Each row was made from one walk, in order. Every step used is in the known rows, and no mark comes twice. Write each row's walk.
Known rows
N/A/T: -23.3 31.1 15.0 31.1 -20.7 8.0 -15.6 -14.5 -10.1 19.3 59.5 20.2 9.7 -3.0
 33.1 -11.4 2.2 -15.6 -3.1 28.0
Q/N/L: 21.0 -22.3 2.6 9.7 -39.6 -43.8 24.3 -8.2 8.2 -21.6 27.2 -17.0 -38.5 1.5
 10.7 -3.8 23.5 17.3 -8.4 -35.9
N/L/Q/M/T: 33.3 37.5 -1.2 25.4 -8.8 -25.1 -25.3 29.7 21.6 -20.9 -0.7 -5.2 -22.8
 20.8 -17.2 -31.6 -7.7 -11.6 20.8 21.5
N/A/L/M/T/Q: -30.5 59.2 0.7 -2.1 7.1 7.6 -33.6 -9.3 -1.6 29.6 14.6 41.7 -0.7 -14.9
 -6.5 -37.3 -1.7 6.8 8.6 19.9
L/Q/M: 15.8 -0.5 -12.3 -16.3 -18.2 21.8 -30.9 12.2 -19.2 -36.7 -15.2 -15.6 11.7
 7.7 -6.1 19.9 -48.0 -13.8 16.8 27.2
M/A: 10.4 -2.7 -14.7 12.7 4.9 0.5 85.6 23.5 55.0 14.9 35.1 -0.2 16.1 8.8 22.0
 -1.2 22.2 -2.9 14.7 -17.8
T/Q/N: 1.1 -51.8 17.9 -40.4 -15.7 -17.9 -31.3 -8.2 -21.5 -16.2 -26.9 -22.3 1.7
 -18.8 26.6 24.3 -10.7 -5.9 -0.3 -4.9
A/L/M/T: -3.3 40.5 -33.1 -28.3 12.9 14.5 35.4 -44.4 1.6 1.4 2.8 -1.6 -32.2 14.3
 -4.4 -17.4 23.4 28.4 -13.8 -26.9
T/N/A: -37.2 -21.4 32.2 11.4 2.6 -47.9 -27.2 16.2 12.8 21.8 2.0 13.5 59.5 -29.6
 9.6 6.9 -14.0 -30.6 -26.9 10.6
L/Q: 28.7 -9.4 2.3 -27.5 0.6 8.9 -14.3 9.5 -21.0 -23.2 -5.4 -13.6 29.1 -1.0
 1.5 35.7 -22.4 -30.5 25.8 19.6
A/L: 2.7 18.6 -43.9 -50.3 -4.5 -1.3 51.4 -28.4 7.3 6.2 20.7 -27.5 -13.9 -2.6
 40.5 -7.7 37.5 15.4 2.5 -37.5
T/N: -16.3 -48.3 16.6 -9.4 6.5 -48.3 7.7 3.9 14.2 2.0 -10.6 -22.0 48.4 -16.2
 20.2 28.7 -5.2 -25.8 -40.2 -11.8
L/M/T: 2.7 27.6 -1.3 30.1 15.6 12.0 28.3 -26.8 10.3 -13.7 20.5 7.7 -16.3 25.6
 -27.4 10.5 -20.5 16.6 -44.3 1.7
M/T/N/A: -30.6 2.0 51.3 39.6 13.6 -43.9 -26.1 7.8 36.8 23.6 -18.5 0.0 43.2 11.2
 -17.1 -2.7 31.0 -35.6 -21.4 -21.1
L/M/A/T: 2.7 12.0 -17.6 18.6 10.7 35.4 54.8 -26.9 0.8 -7.5 34.1 29.5 -22.7 17.8
 -5.7 -1.2 -22.3 19.4 -22.4 22.2
L/M/A/Q: 8.4 14.3 -22.1 35.2 28.7 28.0 47.0 12.4 8.1 -10.0 37.1 31.8 -14.7 5.2
 -30.3 14.5 -32.6 33.7 -31.1 11.7
N/L/Q/M: 35.3 31.1 -13.5 14.5 -13.5 -22.9 -17.5 31.2 13.8 -23.8 10.6 -4.4 -23.0
 10.1 -5.1 -26.8 -22.2 -7.6 19.8 29.7
Q/M/A/T/N: -21.1 -9.5 -19.6 24.3 -25.7 14.4 23.6 -0.9 26.1 -9.8 2.3 -9.3 -9.1 21.0
 17.8 -19.2 -12.2 7.5 -16.4 0.1
T/Q/M/A/L: -11.0 -6.2 -19.5 -33.0 -3.8 10.4 -17.3 13.9 13.9 -2.3 -34.4 -10.7 -3.4
 -7.1 25.2 -20.1 -23.0 3.7 14.5 15.6
Q/N/A/L/M/T: -23.3 5.3 12.7 1.6 -31.4 -9.3 -13.6 -32.5 -14.2 0.5 8.9 20.7 -24.8 -6.0
 -14.9 -14.7 23.9 22.8 -1.1 -32.3
A/L/M/T/N: -13.5 24.7 -22.8 -31.4 18.0 0.7 19.3 -42.9 -0.4 3.7 -16.1 1.4 -19.3 7.1
 -10.2 -17.1 22.3 20.0 -19.9 -27.3
T/Q/N/M/A/L: 1.3 -51.1 7.0 -49.1 0.9 13.7 -7.8 -10.5 -29.0 15.9 -42.7 -16.3 -5.2
 -23.8 21.0 11.4 10.9 8.0 20.1 -7.3

Write each row's walk
15.4 -13.9 -3.0 43.3 8.8 -12.1 42.6 47.4 33.5 0.5 26.7 8.3 -13.0 2.9
 -14.9 1.5 34.2 20.4 8.0 -35.9 : M/A/Q/N/L
-12.6 16.8 23.1 20.7 11.0 8.0 -29.6 -22.7 -9.5 -8.0 -9.5 28.4 -15.2 8.8
 -36.8 -0.5 -29.3 11.1 -27.8 17.1 : L/M/T/Q/N/A
2.4 -17.6 3.7 -11.1 -10.1 20.7 -39.1 11.7 -16.8 -24.4 -42.3 1.6 19.5
 10.2 -13.6 4.8 -31.1 -25.7 28.5 28.6 : L/Q/M/A/T/N
-42.3 -7.7 16.7 -16.0 -0.6 -31.4 -58.7 10.0 -5.3 16.1 -33.3 19.1 46.0
 -29.5 -4.3 -13.4 -14.3 -24.2 -3.4 12.8 : T/N/A/L/Q/M
-10.8 -58.2 15.5 15.7 36.4 -4.9 26.7 24.3 0.8 37.6 -19.2 -12.0 48.1
 -23.3 -1.9 33.9 6.6 -7.3 -27.9 -7.8 : T/N/M/A/Q
-10.5 -29.9 9.7 11.0 5.3 -2.7 44.6 -3.5 25.5 16.3 3.4 4.3 17.5 12.0 25.3
 -5.1 34.6 -21.3 4.9 -8.9 : M/A/T/N
-5.2 10.0 0.6 69.3 11.0 -17.1 -36.6 46.2 15.0 -19.9 5.6 -19.2 -13.4 13.4
 -33.3 10.5 -4.7 21.1 -48.0 -21.1 : A/Q/M/T/N/L
14.4 -20.1 -12.1 18.1 16.3 60.5 87.7 -12.7 -8.9 48.2 29.1 -18.5 1.2 5.9
 29.8 17.7 26.1 10.1 4.3 4.3 : N/M/A/T
27.7 -44.3 13.5 -28.7 -11.2 26.4 -16.6 -9.0 -56.5 -15.2 -26.3 -17.0 10.3
 -8.3 -12.4 45.4 -11.2 -10.6 29.1 3.6 : L/Q/N/M
9.7 -30.0 15.2 -19.9 -4.3 -22.9 -27.7 5.6 -5.8 -12.1 -28.0 8.8 -22.2
 -14.3 2.5 -9.8 -12.9 4.2 10.4 12.0 : T/Q/N/L/M/A
3.2 -8.5 41.6 12.1 1.1 -34.8 -33.0 -1.3 20.8 -1.8 -35.4 -20.2 -8.6 18.7
 -8.6 -6.7 36.5 -15.8 2.4 -26.8 : M/T/Q/N/L
44.8 24.9 -2.7 5.8 -0.4 -31.2 -6.1 29.7 13.0 -14.5 17.5 -2.8 -10.6 4.6
 0.3 -15.0 -3.6 -18.5 26.7 25.2 : N/L/Q
4.4 -58.6 16.2 -32.5 -0.3 10.8 -7.6 -2.2 -25.1 11.7 -33.7 -16.9 3.3
 -21.7 19.9 23.0 -2.4 1.6 12.4 0.6 : T/Q/N/M/A
15.1 -4.5 4.5 29.3 21.1 37.8 61.6 -12.8 0.8 42.3 16.5 -40.8 8.2 13.0 7.1
 29.9 28.0 5.9 -16.8 -15.6 : N/M/T
3.6 26.9 -30.4 -49.4 -5.8 18.3 -15.1 -19.1 -11.5 -11.5 -33.4 -18.2 -13.6
 10.8 -1.6 -17.0 19.0 2.6 30.1 -18.4 : A/L/Q/M/T
-5.5 33.5 -26.5 -39.5 18.2 14.1 10.7 -41.0 -5.1 2.0 -16.2 0.6 -29.5 7.7
 -3.7 -19.6 16.6 22.5 -7.2 -16.3 : A/L/M/T/Q
13.2 -40.4 -1.5 34.8 5.2 16.3 9.0 17.0 -39.2 -8.2 28.0 -27.7 -15.0 -12.1
 -13.2 60.3 10.7 38.2 -36.9 -37.3 : A/Q/N/M
30.9 42.4 -21.9 31.4 3.7 -25.1 35.7 5.9 24.1 -12.9 52.9 12.3 -40.9 7.7
 -3.2 -25.5 -22.8 20.3 -24.7 24.9 : N/L/M
-27.7 66.0 -5.7 9.2 1.7 7.9 -9.9 -13.4 5.6 27.4 33.4 40.1 -3.6 -8.0 -7.3
 -36.2 5.4 11.1 2.1 9.3 : N/A/L/M/T
-21.5 52.4 -12.0 -13.1 -15.1 11.9 -39.0 5.2 -9.2 16.7 15.3 28.6 10.2
 -17.2 2.6 -31.3 -7.1 -3.7 32.8 21.4 : N/A/L/Q/M
-35.7 -12.6 24.1 -22.2 8.6 -38.4 -50.8 7.7 -5.7 22.3 -28.7 20.1 54.0
 -33.6 -0.7 -6.1 -1.7 -32.6 0.6 9.5 : T/N/A/L/Q
15.7 0.0 -12.3 -9.2 -10.8 25.7 -14.8 23.9 -1.9 -25.5 -21.4 -0.7 14.0
 11.3 -12.9 6.8 -36.6 -15.0 33.7 24.7 : L/Q/M/A
5.3 -20.9 10.2 4.4 -5.1 0.9 21.9 -0.9 15.6 8.6 -2.2 8.7 -17.2 12.1 24.9
 -23.5 36.1 -9.2 29.6 -0.2 : M/A/T/Q/N/L
24.2 -38.7 15.2 -33.1 -21.8 0.9 -28.7 -4.9 -40.0 -35.9 -22.9 -12.3 10.8
 -3.1 -10.3 38.8 -10.8 -18.7 28.3 -4.0 : L/Q/N
-7.8 19.6 -20.0 -42.6 7.6 10.2 3.6 -48.7 -14.4 -3.9 -24.4 1.1 -38.7 5.3
 -9.7 -17.5 22.0 28.4 -5.8 -28.0 : A/L/M/T/Q/N
-16.4 34.8 8.8 54.6 4.8 -3.1 -26.9 42.7 1.0 16.3 65.1 23.8 21.3 -19.9
 -3.0 11.0 -12.0 4.3 -15.5 13.6 : N/A/Q
12.1 -2.8 -8.5 -8.3 -14.9 34.0 -23.9 10.1 -14.9 -26.7 -23.0 -0.7 6.1
 16.5 -7.4 4.3 -29.6 -18.3 33.6 28.3 : L/Q/M/A/T
